What can hang from each mark
sekit: zezud
kamu: bivo budu
bivo: kamu popav
budu: lovu
zezud: keve lovu sekit
lovu: budu tuzipe zezud
tuzipe: lovu

Each row was made from one small tree. Brackets hold a mark, then the marks that hang from it, in alphabetical order. Every link used is in the known rows. Write each row's tree.
Known rows
{zezud sekit}: [-18.2, -8.0, -5.8, 29.2, 10.9, 10.6, -46.3, 15.2, -37.5, 25.2, 25.7, 42.0, 20.2, 16.9, -28.6, -6.3, 39.5, -4.8]
{kamu {bivo popav} {budu lovu}}: [-26.5, 24.6, 45.2, 4.1, 29.7, -29.7, -65.8, 89.9, 33.1, 57.7, 27.2, 14.9, 30.7, -9.3, 0.6, -18.0, 14.1, 19.6]
{sekit zezud}: [-10.7, -10.9, 24.3, 16.4, 26.6, 26.9, -29.5, 5.4, -32.7, 64.7, 13.5, 27.2, 46.4, 33.4, -11.6, -23.7, 13.6, 13.4]
{zezud keve lovu sekit}: [17.0, -23.8, -39.1, 1.2, 18.3, 11.2, -24.2, -25.5, -13.5, -13.1, 16.8, 67.1, 22.0, -10.3, -31.5, -8.3, 63.3, -20.4]
{zezud {lovu tuzipe} sekit}: [13.8, -21.3, -29.8, 15.0, 7.3, 0.9, -10.2, -26.3, -44.0, -8.6, 21.2, 32.5, 33.6, 0.8, -41.7, 6.8, 47.6, -24.4]
{bivo {kamu {budu {lovu tuzipe {zezud keve sekit}}}} popav}: [58.7, 5.5, 0.7, -9.5, 25.5, -24.5, -16.2, 29.1, -9.7, -28.8, 25.7, 34.5, -42.6, -24.3, -14.2, -13.2, 8.1, -3.1]
{kamu {bivo popav} {budu {lovu zezud}}}: [1.2, 14.4, 29.2, -6.8, 39.7, -18.7, -42.9, 66.5, 13.7, 31.6, 31.0, 3.6, 29.8, 9.4, 5.6, -29.8, 9.1, 22.6]
{zezud keve {lovu budu tuzipe} sekit}: [24.5, -38.9, -43.4, -5.6, 14.9, 5.6, 20.2, -43.1, -24.8, -68.7, 14.3, 25.0, -1.2, -25.5, -37.2, 19.3, 38.2, -24.3]
{kamu bivo}: [-31.7, 8.6, 22.2, 2.0, 21.7, 0.3, -53.8, 30.0, -29.5, 38.7, 8.5, 21.1, 43.7, 4.6, -10.7, -11.4, 30.4, 23.6]
{kamu bivo {budu {lovu tuzipe {zezud keve}}}}: [13.8, -16.7, 23.9, -27.6, 14.0, -17.2, 5.3, 36.0, -21.6, -12.0, 2.4, -8.8, 49.3, -21.2, -7.5, -8.6, 15.8, 28.1]
{lovu tuzipe}: [-15.0, -4.0, 17.3, 24.7, -3.4, 15.7, -21.4, 17.9, -58.0, 37.1, 7.4, 17.9, 42.7, 19.7, -28.1, 10.5, 14.5, 9.5]
{lovu budu tuzipe {zezud keve sekit}}: [28.5, -39.9, -34.3, -9.6, 19.8, 15.8, 29.7, -35.5, -63.0, -75.7, 17.5, 5.4, -21.7, -4.3, -27.1, 4.3, 16.7, 0.0]
{kamu {bivo popav} {budu {lovu tuzipe {zezud keve sekit}}}}: [30.8, -4.1, 1.1, -40.5, 37.5, -41.3, -18.6, 29.3, -14.1, -27.7, 30.2, 10.7, -24.2, -41.9, -7.5, -31.7, 20.7, 8.9]
{tuzipe {lovu budu {zezud keve}}}: [12.6, -44.3, -11.2, -23.8, 24.4, 56.0, -2.5, -2.4, -1.1, -50.3, 3.0, 1.4, 21.5, 57.9, 0.7, -1.6, 9.8, 16.1]
{tuzipe {lovu budu {zezud keve sekit}}}: [20.4, -53.5, -31.8, -24.7, 31.1, 43.1, -6.8, -17.5, -8.6, -74.8, 16.9, 9.9, -6.6, 42.6, -8.4, -8.2, 24.6, 0.5]
{budu lovu}: [-24.1, -17.2, 20.7, 56.2, 0.3, 23.0, -38.9, 63.5, -24.0, 57.8, 11.8, 22.1, 83.6, 48.0, -11.9, 2.1, 28.0, 4.3]
{budu {lovu tuzipe {zezud keve sekit}}}: [32.7, -45.6, -25.0, 13.4, 8.8, 10.2, 9.4, 4.4, -68.8, -26.7, 13.2, 16.9, 29.8, 16.8, -20.4, -10.7, 32.9, -6.9]

Which tree is each row?
[6.2, -47.8, -23.9, -2.0, 28.4, 41.8, -13.7, -7.7, -13.1, -54.5, 25.9, -7.8, 12.2, 66.8, -9.4, -4.1, 18.3, -1.1] -> {tuzipe {lovu budu {zezud sekit}}}
[13.3, 9.0, 21.8, -31.1, 42.3, -19.7, -35.6, 57.1, 20.1, 11.7, 21.8, 18.6, 10.5, -15.6, 8.0, -36.7, 15.1, 25.1] -> {kamu {bivo popav} {budu {lovu {zezud keve}}}}
[3.1, -27.1, -14.0, 18.8, 7.9, 19.8, 14.8, -17.2, -24.1, -23.4, 10.3, 1.0, 46.8, 13.8, -32.3, 30.6, 17.8, -11.0] -> {zezud {lovu budu tuzipe}}
[-1.1, -38.4, -3.5, -0.2, 23.7, 55.7, -10.5, 6.9, -7.1, -31.1, 12.9, -14.7, 40.7, 80.4, -1.9, 2.5, 4.4, 14.4] -> {tuzipe {lovu budu zezud}}
[10.0, 10.1, 30.8, -14.3, 30.8, -29.3, -21.2, 55.0, -12.4, 16.2, 26.6, -13.7, 22.5, -1.6, -3.9, -20.3, -1.7, 22.7] -> {kamu {bivo popav} {budu {lovu tuzipe zezud}}}
[-25.9, 0.6, 47.3, 7.1, 2.3, -27.5, -25.9, 67.7, -4.8, 34.6, 11.1, -13.2, 68.9, -15.3, -17.0, 8.6, 16.0, 22.2] -> {kamu bivo {budu {lovu tuzipe}}}
[19.9, -37.2, -34.1, -2.3, 28.9, 24.7, 8.3, -24.5, -38.5, -60.0, 22.5, 22.5, -14.9, 7.3, -18.7, -6.2, 25.9, -0.1] -> {lovu budu {zezud keve sekit}}
[25.4, -36.0, -4.7, 15.2, 2.7, 24.7, 13.8, 19.6, -62.9, -2.6, -0.7, 9.4, 56.6, 32.9, -11.7, -4.3, 17.7, 8.4] -> {budu {lovu tuzipe {zezud keve}}}
[16.9, -34.9, -3.2, 2.9, 27.4, 22.6, 29.0, -41.1, -23.9, -9.4, 12.6, -6.4, 45.3, 15.3, -21.3, 9.0, 6.5, -7.1] -> {sekit {zezud {lovu budu tuzipe}}}
[16.2, -34.6, -24.4, 11.9, 18.2, 15.9, 20.6, -25.4, -67.8, -55.7, 26.8, -11.3, -3.7, 20.7, -29.7, 9.0, 9.5, -3.3] -> {lovu budu tuzipe {zezud sekit}}
[34.8, -28.3, -7.4, -20.1, 22.9, 18.3, 13.5, -45.0, -35.6, 10.6, -1.0, 33.0, 41.2, -7.1, -21.4, -15.5, 27.9, -4.2] -> {sekit {zezud keve {lovu tuzipe}}}
[-26.8, 41.2, 41.3, -20.3, 35.5, -27.0, -70.2, 55.5, 25.2, 52.9, 28.2, 27.5, -3.3, -26.8, -7.8, -23.1, 11.4, 27.4] -> {kamu {bivo popav} budu}
[42.6, -6.9, 21.7, 1.9, 1.9, -0.3, 7.2, 32.9, -17.1, -13.4, -1.8, 15.6, 30.1, -3.2, -14.7, 8.8, 4.1, 17.2] -> {bivo {kamu {budu {lovu tuzipe {zezud keve}}}}}
[24.7, -25.7, -10.4, -11.7, 32.9, 26.3, -8.8, -33.3, -9.5, 24.4, 3.7, 50.1, 47.7, 5.2, -15.0, -26.0, 37.2, -2.0] -> {sekit {zezud keve lovu}}
[22.4, -40.8, -28.3, -25.7, 26.3, 38.7, -30.2, -11.2, -22.8, -34.5, 12.5, 34.2, 7.9, 45.4, -9.2, -24.8, 39.4, 2.6] -> {tuzipe {lovu {zezud keve sekit}}}
[25.1, -19.1, -6.5, -10.6, 8.7, 25.6, 9.6, -14.8, -72.9, -12.2, -1.9, 22.4, 20.8, 13.9, -21.2, -6.7, 16.8, 16.3] -> {lovu tuzipe {zezud keve}}
[26.9, -25.7, -38.6, -7.3, 8.5, 1.6, -2.7, -36.9, -39.7, -28.3, 11.4, 49.1, 14.5, -23.6, -39.6, 1.7, 53.4, -22.4] -> {zezud keve {lovu tuzipe} sekit}
[51.7, 15.7, 21.4, -7.5, 20.6, -9.3, -12.3, 43.5, -5.3, -4.4, 11.1, 26.9, -15.0, -7.7, -5.3, -6.0, -6.2, 12.3] -> {bivo {kamu {budu {lovu tuzipe {zezud keve}}}} popav}
[9.5, -34.1, -34.6, 17.5, 12.8, 6.1, 12.5, -32.1, -29.8, -48.4, 25.6, 9.2, 19.3, -1.3, -41.2, 24.2, 33.2, -26.2] -> {zezud {lovu budu tuzipe} sekit}
[16.3, -34.5, -6.9, -25.7, 19.6, 51.4, -27.0, 3.3, -18.2, -11.5, -2.4, 26.0, 36.6, 60.0, 0.6, -19.7, 24.0, 19.0] -> {tuzipe {lovu {zezud keve}}}
[7.8, -26.2, -2.8, 14.6, 12.0, 29.4, 24.5, -10.5, -60.6, -32.2, 12.6, -19.4, 25.2, 34.7, -20.6, 14.7, -5.0, 13.1] -> {lovu budu tuzipe zezud}
[19.7, -39.8, -16.7, 35.0, 7.4, 9.4, 2.7, 14.0, -72.9, -8.1, 24.1, 1.0, 46.5, 40.7, -22.3, -4.9, 25.0, -9.4] -> {budu {lovu tuzipe {zezud sekit}}}
